Each row was made from one path, in order. Every step used is in the known rows, and no mark comes twice. Write each row's path.
(in the rows, 128 means zero)
Known rows:
suvuka > goso > ranagis > mufani > befup > zamov > tirafu: [167 145 110 158 137 118 143 143  26 160 116  69 123  73 199 150 113  26
 135  91 183  93 114  99 216  95 166]
ranagis > zamov: [100 179 154 128 106 138 128 124 107 127 137 102 126 118 151 114 133 151
 120 121 143 146 138 125 118 157 136]
tirafu > zamov > befup > mufani > ranagis: [ 96 130 129 100 124 184 186  90  83  78 123 118 111 151 106 161 129 101
  86 202 106 109  64 173 109 170 154]
tirafu > zamov > sele: [ 82 151 125 110 116 149 158 125 123 138  87 136 118 144 117 110 137 102
  94 165  84 112 108 159 122 131 148]
vuso > zamov: [112 128 145 144 107 143 152 153  94 157 148 150 105 123 155 105 121 121
 127 139 113 119 124 133 105 118 128]
mufani > befup: [143 123 142 142 130 121 120 110 125 152 132  99 144 108 148 121 122 144
 134 106 111 115 151 128 148 121 131]
kopu > suvuka: [115 118 154 132 127 134 131 146 134 140 114 130 152 133 139 107 131 133
  98 144 120 136 134  83 125 112 109]
kopu > suvuka > goso > ranagis > mufani > befup > zamov: [175 121 124 142 121 102 160 176  53 165 102  66 139  96 191 138 120  49
 137 116 148  96 131  72 202  57 148]
kopu > suvuka > goso > ranagis: [115 142 131 127 119 118 146 147  74 155 107  89 134  91 150 149 123  75
 106 121 150 126 131  70 149  98 130]
mufani > ranagis > zamov: [ 99 148 154  99 108 150 128 134 117 109 147  88  90 120 158 119 122 147
  93 145 155 143 134 114 125 195 118]
befup > zamov > vuso: [156 119  93 113 112 116 124 170 116 122 136 108 135 138 128 118  76 135
 114 149 134 101 107 115 128 111 151]
sele > zamov > befup > mufani > ranagis > goso: [126 189  96 135 122 146 182 117  80  46 115  66  84 163 130 170  95  89
  69 213 107 164 120 152 122 168 113]
goso > ranagis > mufani > befup > zamov: [202 137  87 136 132 119 147 158  67 133 117 102 115 112 197 123 121  88
 156 119 138  72 129 130 189  87 156]
vuso > zamov > befup > mufani: [ 88 152 123 159  97 165 198 105  59 122 143 132 107 143 125 145 129 114
 136 172  79 122 103 168 106 128 128]
suvuka > goso > ranagis > mufani > befup: [147 126 133 136 118 110 144 142  70 162 120  54 122  71 171 152 143  49
 168  68 148 100 140 119 188  83 157]
ranagis > mufani > befup > zamov: [187 108 124 144 134 111 143 159 108 135 122 102 135 134 169 115 123 107
 156 119 128  96 130 132 179  87 145]
suvuka > kopu: [158 109 123 145 123 121 105 165 133 147 113 128 107 132 131 117 135 140
 101  95 126 150 122 116 101 147 117]
sele > zamov > befup: [151 184 108 139 122 119 159 121 112  62 150 135  77 122 131 141 131 119
 141 159 106 132 149 149 127 143 135]
mufani > ranagis > zamov > vuso: [ 88 130 155  78  82 155 110 162 123 113 163  61  95 108 152 107  98 156
  86 139 149 129 125 105 105 188 134]
goso > ranagis: [143 155  94 121 125 133 129 126  84 125 122 124 107 109 161 137 124 114
 133 127 140 103 124 129 137 128 141]
tirafu > zamov > befup: [120 153 139 110 125 154 178  97 104 101 140 152 127 122 115 124 153 116
 118 155 110 102  97 167  89 139 165]
suvuka > goso > ranagis > zamov > befup: [100 219 123 124  86 131 179  97  42 114 151  60  87  69 153 156 134  97
 144 109 156 137 132 132 128 156 149]
mufani > befup > zamov > vuso: [175 113 109 123 116 107 119 152 111 146 143  82 147 121 146 111  69 151
 120 129 117  85 126 113 149 106 155]
sele > zamov > befup > mufani > ranagis: [127 160  93 131 126 150 175 116  96  43 129 104  63 148 120 180 108 104
 108 204 102 136 118 157 147 176 127]
kopu > suvuka > goso: [100 115 163 137 122 111 144 145 116 164 113  92 158 113 118 140 125  90
 105 121 138 149 130  71 143  99 116]
befup > mufani > ranagis: [104 102 118 121 129 159 139 122 110 108 109  93 111 157 116 167 108 115
  94 174 127 133  98 136 145 159 119]
befup > mufani: [106 137 113 151 128 145 143 107  99 125 101 109 148 157 110 162 117 119
 120 152 113 136 104 145 143 123 132]

Write each row's path:
[101 133 119 124 126 153 151 123  95 114  93  61 132 169 126 154  94  94
  54 184 127 162 103 130 122 148 105]
befup > mufani > ranagis > goso
[114 210 118 123 101 143 131 126  70 126 134 100 102  94 181 124 125 139
 124 117 152 123 138 122 129 156 145]
goso > ranagis > zamov
[110 123 148  90 106 152 127 150 122 133 135 123 148 121 120 108 118 123
  92 137 123  94  88 135  83 115 182]
tirafu > zamov > vuso
[ 38 168 120 117  91 172 156 119 103 112  87  55  83 161 128 145 110 125
  78 185  98 157 123 146 154 196  97]
befup > mufani > ranagis > zamov > sele
[183 127 110 147 139 105 135 127 104 145 125 112 140 131 155 124  89 139
 130 137 120 101 135 124 167 110 140]
mufani > befup > zamov
[ 74 151 141 122 109 167 143 118  91 108 113  69 108 145 139 149 113 137
  84 168 138 150 108 130 137 187 123]
befup > mufani > ranagis > zamov
[128 142  74 131 123 118 159 145 116 124  86 122 103 165 125 123  97 114
 113 174  95 120 125 141 167 124 113]
befup > zamov > sele
[ 81 225 108 144  84 146 188  79  16 110 122  41 106  96 134 190 121  86
 134 131 137 144 112 150 144 150 155]
suvuka > goso > ranagis > zamov > befup > mufani
[150 120  99 140 122 117 154 160 117 143  91  86 107 146 158 109 126  96
 149 138  88 101 144 144 199  95 120]
ranagis > mufani > befup > zamov > sele
[166 149  66 132 116 120 159 159  73 137  87  87  87 127 192 117 118  79
 152 134  96  79 141 141 208  92 135]
goso > ranagis > mufani > befup > zamov > sele
[181 151  99 153 140 135 133 144  42 138 119 107 119  95 218 119 121  69
 129 113 169  77 116 111 199 114 157]
goso > ranagis > mufani > befup > zamov > tirafu
[ 86 146 132 136  98 175 204 116  56 109 134  83  89 157 144 142  99  89
  69 201  93 147  99 155  84 159 100]
vuso > zamov > befup > mufani > ranagis > goso
[ 91 162 133 108 121 179 196  87  72  85 105  83 134 164 118 153 116  82
  43 213 106 135  66 168  82 160 141]
tirafu > zamov > befup > mufani > ranagis > goso
[138 155 112 118 105 115 112 176 129  97 148 107 105 118 132 123  97 127
 116 144 120 122 141 120 121 120 156]
sele > zamov > vuso
[118 122 142 125 115 124 151 178  80 148 105  81 130  93 161 143 155  38
 132 105 155 124 127  73 163  73 134]
kopu > suvuka > goso > ranagis > mufani
[166 121 131 161 145 131 127 141  82 141 123 109 139 114 188 109 126  84
 129 114 156 102 119 111 188 114 141]
ranagis > mufani > befup > zamov > tirafu
[ 92 233  98 135  93 168 176  76  32  88 126  81 103 120 156 161 129 129
 133 151 117 130 115 164 129 163 147]
goso > ranagis > zamov > befup > mufani
[130 193  92 158 123 137 173 103  86  60 123 115  96 150 111 174 121 110
 133 180  90 142 123 165 138 137 141]
sele > zamov > befup > mufani
[ 98 201 128 126  94 123 147 128  49 143 132  62 106  74 167 153 119  92
 129  99 169 137 134 110 142 141 157]
suvuka > goso > ranagis > zamov
[178  91 121 120 109 114 125 185 118 138 138  74 142 124 160 102 105 113
 145 113 122  82 124 120 159  80 157]
ranagis > mufani > befup > zamov > vuso
[102 146 112 124 119 162 180  94  89  82 108  62 119 163 119 161 105  97
  69 191 109 159 101 149 110 167  95]
zamov > befup > mufani > ranagis > goso
[ 66 140 139  98  82 172 125 144 100 107 133  43 116 139 133 138  88 147
  76 162 137 135 102 120 122 182 138]
befup > mufani > ranagis > zamov > vuso
[ 77 160 166 117 118 168 116 124  91 115 147  98  93 100 181 117 122 125
  66 142 186 151 121  95 134 218 116]
mufani > ranagis > zamov > tirafu
[ 78 203 130 144  96 160 173  78  76  92 131  79 126 138 127 150 136 141
 128 154 108 153 116 160 120 163 133]
ranagis > zamov > befup > mufani
